Known rows, with every way that one mark hangs from another:
fova{goki gopob kazu}: [ 1.25 -2.65  0.90  0.61  1.54  0.35 -2.64  1.85 -0.67  0.19  1.58  0.88
  1.23 -0.27  0.62 -1.27  0.18  0.24 -0.15 -1.82 -1.27  3.93]
sira{fova{kazu{gopob}} gase}: [-1.60  1.23 -0.45  1.14 -1.20 -0.38  0.31  1.36 -1.87 -2.93  0.59 -0.32
 -3.08  0.25 -0.83  0.65 -0.02  0.06  1.67 -1.50  1.23  1.80]
podiz{fova{gopob{gase} kazu} sira}: [-0.40 -0.56 -1.18  0.44 -0.03  1.53 -3.57  2.56 -2.43 -0.10  0.73  1.13
 -1.98  0.95  1.09 -0.43 -0.46  2.66  1.69 -0.02 -1.23  4.81]
sira{podiz}: [-0.23 -0.28 -0.37 -0.69 -0.11 -0.49  0.07 -0.14 -0.78  0.28  0.27 -1.46
 -1.44 -0.62  1.12  0.20  0.56 -0.02  0.58 -0.02 -0.13  0.24]
podiz{sira{gase}}: [-1.46  0.54 -0.24  0.46 -0.77  0.39  0.51  0.89 -0.28  0.04  0.31 -0.67
 -2.28 -0.36  1.29  0.72 -0.36  0.91  1.47 -0.20 -0.32  0.49]
fova{sira{gase}}: [-0.34  0.35  1.06 -0.38  0.54 -1.49  0.98  0.38 -1.71 -0.54  0.56 -0.51
 -1.05 -1.59  0.69  0.96  0.69  0.79  0.88 -0.46 -0.13  0.66]
sira{fova{goki gopob kazu} gase podiz}: [-0.14 -1.75  1.73  0.29  0.01 -1.54 -1.10  2.07 -2.06 -0.97  2.48 -1.02
 -3.52 -0.76  1.50 -0.06  0.51  0.34  1.88 -2.54 -0.40  4.18]
gase{sira{fova podiz}}: [-1.72 -0.22  0.00 -1.70  0.03 -2.05  0.44  0.01 -0.69  0.69 -0.62 -1.44
 -2.73 -1.28  0.84  0.30  0.48  0.06  0.55  0.20  1.46  0.57]
goki{fova{gopob sira}}: [ 1.18 -0.63  0.77 -0.61  3.12 -2.36 -2.21  1.19 -0.26  0.76  0.94  1.36
  0.60 -1.82 -0.20 -1.03  1.36  1.05  1.11 -0.87  0.37  3.03]
podiz{fova sira{gase{kazu}}}: [-2.31 -0.43 -1.10  1.61 -1.23 -0.09  0.97  3.65 -1.18  1.12 -0.73  0.19
 -2.60  1.31  0.35  1.49 -0.93  1.90  2.20 -0.10  0.57  2.32]
kazu{gopob{fova{sira{podiz}}}}: [-1.17 -0.29 -0.60 -0.16 -0.25 -2.21 -1.47  0.20 -2.90 -1.21  1.06 -2.89
 -1.88 -0.67  0.57 -0.76 -0.32  0.33  0.63 -0.84  2.25  1.11]
gopob{fova gase{kazu sira{podiz}}}: [-0.36 -1.66 -0.82 -0.55 -0.64 -0.79 -2.62  0.95 -4.08  0.21  0.27 -1.86
 -2.13  1.95  1.42  0.30 -1.60 -0.67 -0.54  0.40  0.26  1.45]
sira{fova{goki kazu}}: [-0.28 -1.84  0.84  0.39 -0.57 -0.36 -0.26  1.31 -0.93 -0.99  0.40  0.10
 -0.12  0.39  0.02  0.01 -0.11  0.26  0.12 -1.25 -0.17  2.23]
podiz{sira}: [-1.12 -0.18 -0.99  0.02 -0.21  0.81 -0.31  0.82  0.09  0.92 -0.49 -0.43
 -0.54 -0.46  0.73 -0.19 -0.24  0.88  0.64  0.33  0.08  0.45]
gase{sira}: [-0.62 -0.34 -0.05 -1.00  0.92 -0.60 -0.18 -0.14  0.32  0.95 -0.71  0.15
  0.33 -0.66  0.53  0.02  0.05 -0.15 -0.61  0.44  0.16  0.35]
gase{kazu{gopob{fova{goki}}} sira}: [-1.23 -2.57 -0.64  1.67 -0.11 -1.28 -1.80  1.90 -1.11 -0.44  0.06 -0.85
  0.89  2.43  0.06 -0.91 -2.64 -0.63 -1.25 -1.42  2.30  2.14]
podiz{fova{kazu{gopob}} sira}: [-2.52 -0.02 -2.75  1.12 -0.77  1.10 -0.97  2.47 -0.90 -0.51 -0.76  0.23
 -1.22  0.70 -0.01 -0.07 -0.37  2.25  1.78 -0.22  0.74  3.34]
kazu{gopob{fova{goki sira{gase}}}}: [-0.91 -0.70  1.34  1.50 -0.89 -2.37 -0.68  0.46 -1.91 -2.84  2.14 -1.94
 -1.02  0.86  0.92 -0.19 -1.77  0.61  0.39 -2.30  1.58  1.64]
gase{kazu{gopob} sira}: [-1.38 -0.65 -2.21  0.59  1.10 -0.38 -0.53  1.82 -1.06  0.40 -1.36  0.29
  0.73  0.58 -0.64 -0.42 -0.70 -0.36 -0.49 -0.13  2.20  1.44]
gopob{fova{kazu sira} gase}: [ 0.80 -1.09  0.40 -0.52 -0.31 -0.04 -3.21  0.56 -4.96 -1.61  1.15 -0.84
 -0.58  0.46  0.46  0.08 -0.42  0.43 -0.35 -0.07 -1.17  2.23]
goki{fova{kazu} podiz}: [ 1.45 -0.20 -0.20 -0.52  1.92  0.26 -1.53 -0.07  0.05 -0.26 -0.39  2.26
  0.49  1.54 -1.07  0.94  2.61 -0.19  0.89  0.60 -1.76  3.19]
kazu{gopob{fova gase}}: [-0.24  1.04 -0.83  1.34 -2.04  0.25 -2.78 -0.78 -2.33 -3.55  1.49 -1.27
 -1.79  3.06  0.17 -0.74 -2.51 -0.06 -0.12 -0.55  1.29  0.31]
podiz{sira{fova gase}}: [-2.28  0.98  0.29  0.51 -1.62 -0.50  1.11  1.19 -0.47 -0.53  0.10 -0.87
 -3.87 -0.34  0.54  0.80 -0.43  1.05  2.05 -0.45  1.13  0.39]

Rows:
[ 0.70 -2.42  1.19 -0.77  2.08 -2.26 -1.52  1.10 -1.63  0.84  1.67 -1.23
  0.04 -2.21  2.08 -1.26  0.86  1.19  0.53 -1.51  0.18  3.31] -> fova{goki gopob sira{podiz}}
[ 1.24 -2.99  1.17 -0.32  2.64 -0.79 -2.49  2.19 -2.07  0.54  1.38  0.60
  1.92 -2.00  0.78 -1.28  1.00  1.03 -0.10 -1.69 -0.93  4.56] -> fova{goki gopob kazu sira}
[-0.47  0.41 -0.90 -0.21 -1.06 -1.41 -2.53 -0.62 -4.53 -2.83  1.54 -2.89
 -2.57  0.80  1.42 -0.52 -1.08  0.72  0.59 -0.38  1.43  1.18] -> kazu{gopob{fova{sira{podiz}} gase}}
[-0.82 -0.99 -0.86 -0.45 -0.45 -0.34 -0.37  1.60 -1.69  0.44  0.03 -0.46
 -1.94  0.03  0.75  0.96  0.92  1.22  1.43 -0.03 -0.93  2.90] -> sira{podiz{fova{kazu}}}
[-0.65 -1.05  0.25  1.89 -1.39 -0.82 -1.65  0.06 -0.12 -2.34  1.54 -1.40
  0.00  2.38  0.30 -1.14 -2.46 -0.19 -0.49 -1.82  1.70  1.01] -> kazu{gopob{fova{goki}}}
[ 0.03 -0.84 -1.21 -0.34  0.54  0.33 -1.29  1.10 -2.64  0.28 -0.88  0.53
  0.29  1.39  0.59  0.42 -0.95 -0.06 -0.83  0.83 -0.20  1.29] -> gopob{gase{kazu sira}}
[-1.23  1.34 -2.77  0.82 -0.79  2.15 -2.25  0.65 -2.23 -2.33 -0.70  1.02
 -2.07  3.56  0.13  0.76  0.42  2.48  1.90  1.19 -0.36  4.27] -> goki{podiz{fova{kazu{gopob{gase}}} sira}}
[-2.07 -1.72 -0.81  3.11 -1.85 -0.28 -1.14  2.98 -1.70 -1.33  1.13 -1.71
 -1.70  2.72  0.82 -0.19 -3.00  0.38  0.85 -2.13  1.86  2.28] -> podiz{sira{gase{kazu{gopob{fova{goki}}}}}}
[-1.97  0.02 -0.16  0.29 -1.17  0.39  0.28  2.18 -1.74 -0.52  0.08 -0.46
 -3.47 -0.69  0.31  1.03  0.30  0.90  2.06 -0.59 -0.19  1.98] -> podiz{sira{fova{kazu} gase}}
[-0.40 -2.06  0.30  0.72 -0.45 -0.05 -0.39  1.77 -0.35 -0.29  0.29  0.78
  0.65  1.40  0.60  0.56 -0.38  1.49  0.38 -0.89 -1.22  3.44] -> podiz{fova{goki kazu}}
[-1.08 -0.67 -0.50  1.66 -0.89  0.28 -2.23 -0.22  0.30 -1.58  0.62 -1.07
 -0.69  3.39  0.41 -0.74 -1.11  0.60  0.37 -0.50  1.49  2.28] -> kazu{gopob{fova{goki{podiz{sira}}}}}
[ 0.00 -2.03  1.89  0.58  1.36 -1.88 -1.20  3.07 -2.02 -0.28  1.89  0.83
 -0.72 -0.84  1.19  0.20  0.50  2.40  1.58 -2.07 -1.00  5.66] -> podiz{fova{goki gopob kazu sira{gase}}}
[-2.00 -1.81 -1.41 -0.08  0.15 -1.14 -0.73  1.46 -0.96 -0.56  0.01 -0.79
 -0.64  0.60  1.91  0.09 -0.28  1.48  0.63 -0.96  0.32  4.38] -> gase{sira{podiz{fova{goki kazu{gopob}}}}}
[-1.05  0.04  0.51 -0.45 -1.10 -0.97  0.68  1.24 -2.66 -1.10  0.84 -1.47
 -4.34 -0.93  0.63  1.47  1.09 -0.06  2.00 -0.90 -0.38  1.80] -> sira{fova{kazu} gase podiz}
[-0.05  0.09 -2.04 -0.89  0.37  0.07 -1.96  0.32 -5.25 -2.47  0.63 -1.56
 -1.18 -0.82  1.47  0.00  0.90  1.16  0.89 -0.18 -0.40  2.84] -> fova{kazu{gopob{gase}} sira{podiz}}
[-0.24 -1.38 -0.89  1.20  0.05  0.65 -1.06  0.99 -0.80 -1.88  0.63 -0.08
  1.40  0.86  0.39 -0.66 -0.47  0.28 -0.20 -1.56 -0.15  2.70] -> fova{goki kazu{gopob}}
[ 0.41 -2.83  1.13  0.86 -0.80  0.01 -2.23  1.08 -1.34 -0.75  1.45 -0.72
  0.50  1.49  0.51 -0.39 -1.17 -0.49 -0.76 -1.38 -1.02  2.32] -> gopob{fova{goki kazu}}
[ 0.57 -0.36 -0.20  0.93 -0.04 -0.32 -2.28  2.36 -3.06 -0.68  0.52  0.85
 -1.99  1.45 -0.85 -0.80 -0.91  0.24  0.70 -0.44  1.42  2.39] -> sira{fova{gopob{gase{kazu}}}}
[-0.12 -0.08  1.37  0.46  0.33 -0.68 -1.23  2.24 -1.76 -0.90  1.53  0.50
 -3.23 -0.91 -0.59 -0.03  0.65  0.02  1.66 -1.66  0.12  3.08] -> sira{fova{gopob kazu} gase}
[-1.26  1.02 -0.93  1.27  0.58 -1.71  0.90  2.13 -2.50 -1.18 -0.91  0.89
 -1.74  2.11 -1.37  1.67  1.15  1.72  2.03  0.12  1.96  3.61] -> goki{podiz{fova{sira{gase{kazu{gopob}}}}}}
[-0.06 -1.39 -0.35 -1.42 -0.55 -0.01 -3.46 -0.06 -4.03 -0.71  1.06 -1.90
 -2.29  0.87  1.97  0.33 -0.66 -0.43 -0.42  0.24 -1.45  2.26] -> gopob{fova{kazu} gase{sira{podiz}}}
[ 1.02 -0.79 -0.63 -0.29  2.98  0.80 -3.68  1.60  0.24  1.18  0.10  2.38
 -0.31  0.41 -0.48 -0.49  2.60  0.87  1.81  0.17 -1.34  5.22] -> goki{fova{gopob kazu} podiz{sira}}
[ 1.20 -1.20 -0.59 -1.71  2.53 -0.69 -4.34  0.77 -2.34  0.08  1.20  0.74
 -1.41 -0.44  1.92 -0.41  1.04  0.37  0.90 -0.27 -1.96  4.72] -> goki{fova{gopob{gase{sira{podiz}}} kazu}}
[-0.78  0.44 -0.63  0.30  0.67 -0.49 -0.15  1.39 -3.12 -2.03  0.60 -0.42
 -0.82 -1.47  0.02  0.57  0.94  0.71  1.17 -1.19  0.09  2.49] -> fova{kazu{gopob} sira{gase}}
[-0.91 -1.46  0.29  0.23 -1.03 -1.56  0.52  0.68  0.12 -0.02  0.63 -1.04
 -1.19  1.22  1.97  0.56 -0.53  1.69  1.03 -0.70 -0.13  2.16] -> sira{podiz{fova{goki}}}
[ 1.46 -0.63  1.51  0.67 -1.26  0.20 -2.71 -1.78 -1.46 -2.60  1.52 -0.39
 -0.64  4.77  0.88  0.25 -1.13 -0.06 -0.62  0.09 -0.93  1.64] -> gopob{fova{goki{podiz}} gase}
[-1.04  0.61 -2.41  0.36 -1.40  0.53 -1.67  0.77 -3.45 -2.74  0.59 -0.78
 -2.72  1.94  1.18  0.55 -0.36  1.72  1.69 -0.12 -0.32  3.30] -> sira{podiz{fova{kazu{gopob{gase}}}}}
[ 0.15 -1.42  0.34 -0.14  2.06 -2.18 -0.74  3.11 -3.80  1.29  1.15 -0.97
 -2.16 -2.15  0.93  0.10  1.25  0.52  1.64 -1.21  0.57  3.26] -> fova{gopob sira{gase{kazu} podiz}}
[ 0.57 -1.78  0.14  0.53 -1.04  1.81 -3.90  0.02 -2.61 -1.62  1.03 -0.42
 -0.82  3.87  1.43  0.27 -0.60  0.73  0.01  0.29 -2.05  3.67] -> gopob{fova{goki{podiz{sira}} kazu} gase}
[-0.51 -1.07 -0.17 -0.35  0.69 -1.89  0.97  2.24 -3.87  0.79  0.07 -1.55
 -1.87 -1.53  1.01  1.38  1.08  0.40  1.34 -0.51  0.24  1.73] -> fova{sira{gase{kazu} podiz}}
